Known rows, with every way that one mark hangs from another:
{q256 {q469 q510 q756}}: [ -5 -18 -26 -38 -13   3  -8   6  29   7   0   7  13  15 -18   3  26  23
 -11   4  -1  26  14  -5   1  -4   6 -26   4  14  23 -14]
{q469 q632 q756}: [ -9  -2 -11 -18 -14   7  -7  14  19 -33   5  27  16  28  -6  13   9  13
 -22  -5 -10  -1   7 -13 -16 -12   1 -12   8  -2  -7  -4]
{q148 q469}: [  1   2 -24 -28  -1 -23  -9  -6  -5  -7   4  -2   5   1  -6 -16  15  11
  -5 -17   7  22  16  -5  15 -16 -16 -16  11   5  14 -16]
{q212 {q469 q632 q756}}: [ -6   4 -15 -10 -22  -1   4  13   5 -28 -18  19  11  23 -11   3  18   2
 -28 -12   0  -3 -10 -27   0  -9   0  -6   5 -12 -23   5]
{q510 {q187 {q64 q640}}}: [  6 -12   3  15  -7  -5 -32 -15 -11  10  33 -36  -3 -17  26   7  -6 -28
   5   2  30  -9   3  -5   0  -4  -5  -3  -4   0   7 -15]
{q809 {q64 q267 q469 q640} q526}: [ -6  23  33  25  37   7  19 -42 -28  31 -26 -58 -17  -6  34  -2  -2 -20
  39 -10 -14  14  -8   7  25   1  -8   5   3 -29 -13  16]
{q756 {q469 q256 q632}}: [ -6 -11  -1   2  -4  -3   5  26  -4 -11  28  49  29   7   0  31 -18   1
 -15  15  11  12 -20  -8  -3   8   5  -1 -14 -22 -13  10]
{q187 {q64 {q267 q798} q809}}: [ 24   8 -18 -16  17 -14  16 -12   1 -22  32 -28 -25  -7  21  -2  12  13
   1 -14   5 -32   5  18 -10 -31  22   2  19   3 -16 -31]
{q148 {q469 q256 q510 q632}}: [-17  -8  -8  -2 -16   7 -14  20 -14  -7  -6  70  12 -17 -38   9 -20  28
  -6  21  -4  27   1   4  -8  -3   7 -13 -17  -4  -3  -3]
{q469 q256 {q510 q187} q632 q756}: [-11 -33   8  12 -21  24 -35  37  23 -14  -4  68  23  -9 -25  25 -22   9
 -13   7   5   2  -7   1 -27  14  11  -1 -24   4   0  12]
{q939 q64}: [ -6   5 -14 -14  11 -30   4   1  16   6  33 -19   6  23  15  -6   7 -14
  -4 -24  -7  11  17   0  -6 -19  -4 -11   2  22  16 -22]
{q64 q640 q809}: [ -1  26  -9 -10   6 -10   6 -13   7   1  11 -27 -11  -9  11 -18   6  -6
   0   4  13 -18  -2 -14  -7  -5 -15  -3   4   0   7  -8]
{q64 q267 q809}: [ 14  16 -14 -17  12 -27  12  -2  -4 -16  -1 -36 -17  -2   6  -9   6   9
   2  -9 -17 -18  22   3   6  -1  -3  -1  24   2   6 -19]
{q212 {q469 q256 {q510 q187} q632}}: [ -3 -12   9  28 -25   5 -23  28  -9   2 -13  51   6 -21 -27  11 -28 -15
 -12  12  19  11 -14 -13  -1  22   1   6 -38 -16  -8  15]
{q809 {q64 {q469 q256 q632}} q526}: [-10  -2  32  30  26  13   3  -5  -6   4   1  45  24  -2   4  27 -24 -18
  15 -22  -9  17 -31  -9  -1  -8  10   1 -20 -24 -32  32]
{q809 q526}: [ -5  -2   1 -24  16 -11   0   4   3   2  10 -21   8   9  20  -9  -1  -9
   7 -26 -12  19   9 -19   4 -21  -3 -16 -12  -1  13  -5]
{q267 q628 q798}: [  1  12  -3 -46 -11   6  24   9  19 -17  20  -6   3  23  12 -26  22  -2
 -10 -16  -8  11   5   7  -5 -21 -15  -3  14   9  15  -8]
{q187 {q64 q469 q640 q809}}: [ 19  19  -7  13   6  -8   7 -37 -18   8  13 -45 -17 -11  15 -19   6 -14
   6   5  20 -37  -3 -14   5  -6  -3   7  11   2 -11  -7]
{q148 {q469 q256 {q510 q187} q756}}: [  0 -41 -11  -6 -12   7 -38  23  15  -7 -12  53  19 -24 -26  -3   7  26
  -8  -8  12  14  -5   6  -1  10  11  -9  -4  24  18   6]
{q809 {q64 {q267 q798} q640} q526}: [-18  18  24   0  40  14  18 -25  -1  12   8 -28 -18 -12  49   9   5  -6
  35  -7  -4  20 -18  19  -8 -27   4  -4  -4 -27 -21  -2]
{q148 {q469 q256 q510}}: [-12 -12 -13 -18 -12  -5 -12  18  -8   4  -5  33  11 -19 -27 -15  -8  27
   2   1  -1  27   9   6  -1   2   5 -26  -7  13  15 -15]
{q212 {q469 {q510 q187} q632 q756}}: [ -1  -8  -4   9 -21  19 -24  19   7  -8 -18  30  -1   6 -23   6   0  -8
 -25  -5  17   9 -11 -23  -1  12   4   8 -25 -15  -6  15]
{q64 {q267 q628} q469 q640}: [  1  24  24  10 -14   0  39 -26 -35  15 -42 -73 -19  10   8 -33  14 -11
  12  22 -21  -7  11  11  39  17 -35  17  40  -5   7   7]
{q64 {q267 q628} q469 q640 q809}: [ 19  31  21   8   0  -3  43 -30 -26   5 -34 -71 -30   4   4 -39  18  -3
   6  13 -17 -30   4  10  37  19 -25  31  39   0   7  15]
{q809 {q64 q267 q640} q526}: [-16  17  21  10  33   2  10 -24 -18  18  -4 -44 -14  -8  40  11  -5 -12
  35 -13 -13  23  -8   6   7  -9   0  -9  -2 -29 -10  -4]
{q939 {q64 {q267 q628 q798} q809}}: [ 18  17  -3 -25  25 -22  47  -1  18 -10  26 -25 -26  21  17 -26  30   3
  -9 -20 -25 -16   3  27  -2 -24   9  20  25  20   3  -8]
{q809 {q64 {q469 q756} q640} q526}: [-10   6  22   9  34  19   6 -33   9  18 -15 -20   4  10  29  -2  14 -13
  21 -29  -1  10 -23 -14   6 -13   1  -5  -4 -11 -13  25]
{q469 q256 q632}: [-13  -5   3   2 -16  -6  -6  21   4 -15  10  47  24  -4  -9  25 -15  -1
  -6   5  -8  -1  -2  -5 -16  -6  -7 -10  -2  -5 -13  -4]
{q798 q267}: [  7  20 -37 -21 -10 -24  -3   3  -9  -1  22 -30  -7   0  11  -4   8 -12
   9 -11   8  21  20   0  -7 -17 -28 -17   9  15  11 -16]
{q256 {q469 {q510 q187} q632 q756}}: [  3 -29  -8  -3 -16  21 -32   9  29  -4   4  47  18   7 -23  33  15   5
 -21  21  17  22   5  -2   1  11  11  -2 -13  -4  10  11]
{q939 {q64 {q267 q628} q640 q809}}: [  7  23   4   3  15 -25  44 -12 -11   7  11 -53 -35   9  17 -27  19  -8
   0   4 -22 -20   6  14  12  -6  -4  21  26  15   9  -7]

Rows:
[ -2  14   9  21 -12  10   4 -33 -53  30 -13 -70 -34 -16   7 -13 -12   3
  25  35  -3  -6  22  11  16   8   0   2  10  -3  -6 -23] | {q187 {q64 q267 {q469 q510} q640}}
[  7   7   3  32  15 -22  13   0   8  -2   7  33  12   4 -13  10  -5 -17
  -8  -5  -4 -29 -13   5 -11  -1   7  21  -1  13 -22  17] | {q939 {q64 {q469 q256 q632} q809}}
[ -9 -18  10  19 -15  16 -32  29   4  -1   9  55  14 -16 -18  23 -36  -6
  -4  14  10   9   2   2 -19  18   0   2 -31  -3   2   7] | {q469 q256 {q510 q187} q632}
[-12  -9  -4   1 -12  13   3  29  -6   2  23  58  15   5 -16  26 -34  15
  -7  28   7  28 -14  -6  -9  12  13  -9 -33 -18  -2   5] | {q756 {q469 q256 q510 q632}}
[-17 -21   0  -8 -17   5  -8  32  22 -30   1  58  33  10 -15  26  -2  17
 -16   1 -15 -11  -8  -1 -28  -6   9 -15   7   3 -15  -1] | {q469 q256 q632 q756}
[ -9  18  14  -7 -18  -2  32  -8 -23   2 -12 -60 -19   7  14 -24  13  -2
   8  21 -23   2  17  13  21   6 -26   3  32  -6  16 -10] | {q64 {q267 q628} q640}
[-17 -21 -15 -13 -18  13 -11  26   5 -19 -15  81  21  -6 -42  10  -2  43
 -14  13  -6  20  -4   4 -17  -7  18 -19  -5   8 -13   2] | {q148 {q469 q256 q510 q632 q756}}
[ 15   1  22  13  31 -21  24  -4 -19   5 -41 -25  -5 -20   4 -10  -3   2
  16 -16 -24 -29  -7   5  21   6   4  18  14   2  -9  20] | {q64 q267 {q469 q256} {q809 q526}}
[  9 -30 -16 -10 -11  15 -38   9  10  -5  29  -3   0   4   1   2  -1   7
  -8 -18  13  -4   8  -9 -12  -5  25 -14 -15  20  13 -21] | {q469 {q510 {q187 q64}} q756}
[-10   1  -4   6   8 -10   8 -26  12  19  -5 -33   4  20  16 -14  28 -13
   2   2  -1 -13  -1   0  -3  -7 -13   6  21  22   4   5] | {q939 {q64 {q469 q756} q640}}
[  3 -13  22  39 -18  18 -25   9  -5   9 -19  43  13 -15 -27  15 -33 -15
  -3  20  14   2  -4  -1  -2  29  -6  14 -22  -6   2  25] | {q64 {q469 q256 {q510 q187} q632}}
[  6  21   9  16  47 -19  23 -34  -5  33  -1 -38 -17   2  24 -20   8 -31
  13  -9   1 -15 -15 -14   7 -15  -3  23  -8  10   0  23] | {q939 {q64 q469 q640 {q809 q526}}}
[-22  -6   0  -1 -25  10  -9  31  -1  -4   4  50  16  -8 -22  17 -32  13
  -3  21 -14  15   5   0 -25   1   2 -15 -24  -2  -1  -6] | {q469 q256 q510 q632}
[ -3 -16  -5   2 -15  29 -30  18  21 -16   5  36   7  12 -17  16  -9   4
 -17   5   5   8   6  -8 -17   9   6   1 -20   0   8   6] | {q469 {q510 q187} q632 q756}
[ -8 -12 -10 -15  -9  -1   1  29  -3  13  22  19  13   2  -4   4 -20  10
   1  10   8  28  -9  -5   0  16   9 -16 -26  -2  18  -7] | {q756 {q469 q256 q510}}
[-10 -13 -20 -25 -17  16  -9   8  27  -6   5  42  15  21 -25  26  14  23
 -19  25  -2  22  10  -6  -6  -6  12 -17  -4   0   1  -5] | {q256 {q469 q510 q632 q756}}
[ -4 -37   0  -1 -16  12 -36  33  29  -3  -4  31  24 -10 -13   6  -8  13
  -3  -9   3   1  -1   0 -18  18   5 -10 -15  20  24   2] | {q469 q256 {q510 q187} q756}
[  7 -28 -10   6 -14  28 -40  12   1 -16  28  34   1   9 -11  26 -14   4
 -18   0  17   0   5  -9 -21  -5  28  -7 -23   2  -6 -10] | {q469 {q510 {q187 q64}} q632 q756}
[ -2 -25  -1   7 -24   3 -23  34  12   1 -28  22  12 -17 -20  -7  -1  -2
 -12 -16  14  -2 -15 -13   1  22   5  -4 -19  10   7  12] | {q212 {q469 q256 {q510 q187} q756}}
[-11   3   1   9 -28 -14   4  23 -11 -17 -15  38  20  -9 -18  12 -10 -10
 -16   1   2   1 -18 -17   0   0  -6  -4  -7 -15 -24   7] | {q212 {q469 q256 q632}}
[  4  22   8   4  18  23  12 -25  -1  16 -11 -22 -22   2  12  -3  -3   8
  25  -7  -6  20   6  31   3   1   6  -1   4 -10 -12  -5] | {q809 {q64 {q267 q798} {q469 q510}}}
[ 29  12 -15  -4   7 -20   2 -25 -10  -5  18 -35 -10   0   6 -15   5  -7
  -3 -21  12 -33   5 -17   8  -9   5   5  12  12  -4 -13] | {q187 {q64 q469 q809}}
[ -4   5   8  14   7  -3  -2  -7   6   7   1   5  25  -5   6   7 -13 -16
  17 -30   0   4  -9   1   3   8  -7 -11   5  -4  -6   8] | {q809 {q64 {q469 q256}}}
[ 15  21 -11  13  23 -19  16 -20   6  -3  14  11  -5  24  -5   0   4 -19
 -12  -8   0 -21   1  -6  -2  -8  -1  23   1   6 -13  13] | {q939 {q64 {q469 q632} q809}}
[  0 -23   3  22  -7  18 -23  32  -2   5  23  58  14  -5 -10  32 -33  -3
 -10  23  28  20 -21  -6  -3  29  15   9 -45 -18   5  19] | {q756 {q469 q256 {q510 q187} q632}}
[  3 -26   3   6  -5   6 -25  31   4  15  28  24  13 -11   0  10 -23  -7
  -2   4  27  21 -13  -4   8  32   8   0 -32  -6  26   8] | {q756 {q469 q256 {q510 q187}}}
[ -2  15  17  36   9  29 -27 -34  -6  40   0 -21 -10 -13  13  -2 -14 -31
  22   3  30  19  -5  -1  11  26 -18   7 -25 -16  11  15] | {q809 {q64 {q469 {q510 q187}} q640}}
[ -4 -13 -16 -24 -11  -2  -5   3  30 -22   2  35  28  25 -15  30  27  12
 -26   9   3   9   0  -5   0  -9   0 -13  15  -5  -5  -1] | {q256 {q469 q632 q756}}
[  1  17   6 -14  29 -11  11 -13   1  10   8 -25 -12  -7  23 -20   6 -10
  13  -9   2 -11 -11 -23  -2 -19  -2  -1 -13  -6  11   5] | {q64 q640 {q809 q526}}
[ 13  16  -5   7   7 -17   7 -21 -29  -2  16 -57 -31 -22  21  -8   2   2
  14   6   2 -32   7   5   1 -12   5   3  18  -4 -13 -28] | {q187 {q64 q267 q640 q809}}
[ 26  26   3  -8  -3   3  37 -12 -26   8 -28 -51 -33  12 -18 -45   2  12
  -1   4 -24 -10  22   6  31  24  -5  21  21   9  18   3] | {q64 {q267 q628} {q469 q510} q809}
[ 25   2  10  -5  34  -7  20 -17  -1 -10 -42 -39 -13   5  11 -17  21  16
   5 -24 -24 -30   0  -6  18  -1  12  15  28   4  -7  15] | {q64 q267 {q469 q756} {q809 q526}}
[ 27  24  -5   3  13 -22  17 -22 -14  -6 -23 -53 -22  -2   1 -21  12  -1
   4  -8 -12 -34  14   5  25  13 -15  18  31   1   1  -2] | {q64 q267 q469 q809}
[ 18  -8  -3 -11   2   4  15 -21   1 -20  -8 -35 -10   9  19   1  29  21
   0  -8  -5 -29   6  24   1 -20  14   3  41  11 -26 -15] | {q187 {q64 {q267 q798} {q469 q756}}}
[ -4   6 -11 -15  19 -27  19  -4  18  -1  21 -27 -11  14  24   0  18  -2
   1  -8 -15   0  16  34  -7 -27  -3   1  19  12  -3 -25] | {q939 {q64 {q267 q798}}}
[ 17  21 -12 -23  15 -16  19  -6  16 -20   6 -21 -18  -5  17 -10  20  15
   2  -7  -6 -23   8  17  -9 -17   0   6  23   1  -4 -16] | {q64 {q267 q798} q809}
[-22  -9   9   5 -21  23  -1  -1   4  20 -37   2  10 -10 -14 -11  -4  13
   9  27  -5  -6  -8   4  -8  17 -10  -7   6  17   3  11] | {q64 {q469 q256 q510 q756} q640}
[  5   9  19  40  -9  13 -13 -26 -29  36 -38 -60 -26 -21   2 -16  -6 -17
  23  36   9  -2  17  14  27  36 -26  22   5 -11  16   6] | {q64 q267 {q469 {q510 q187}} q640}
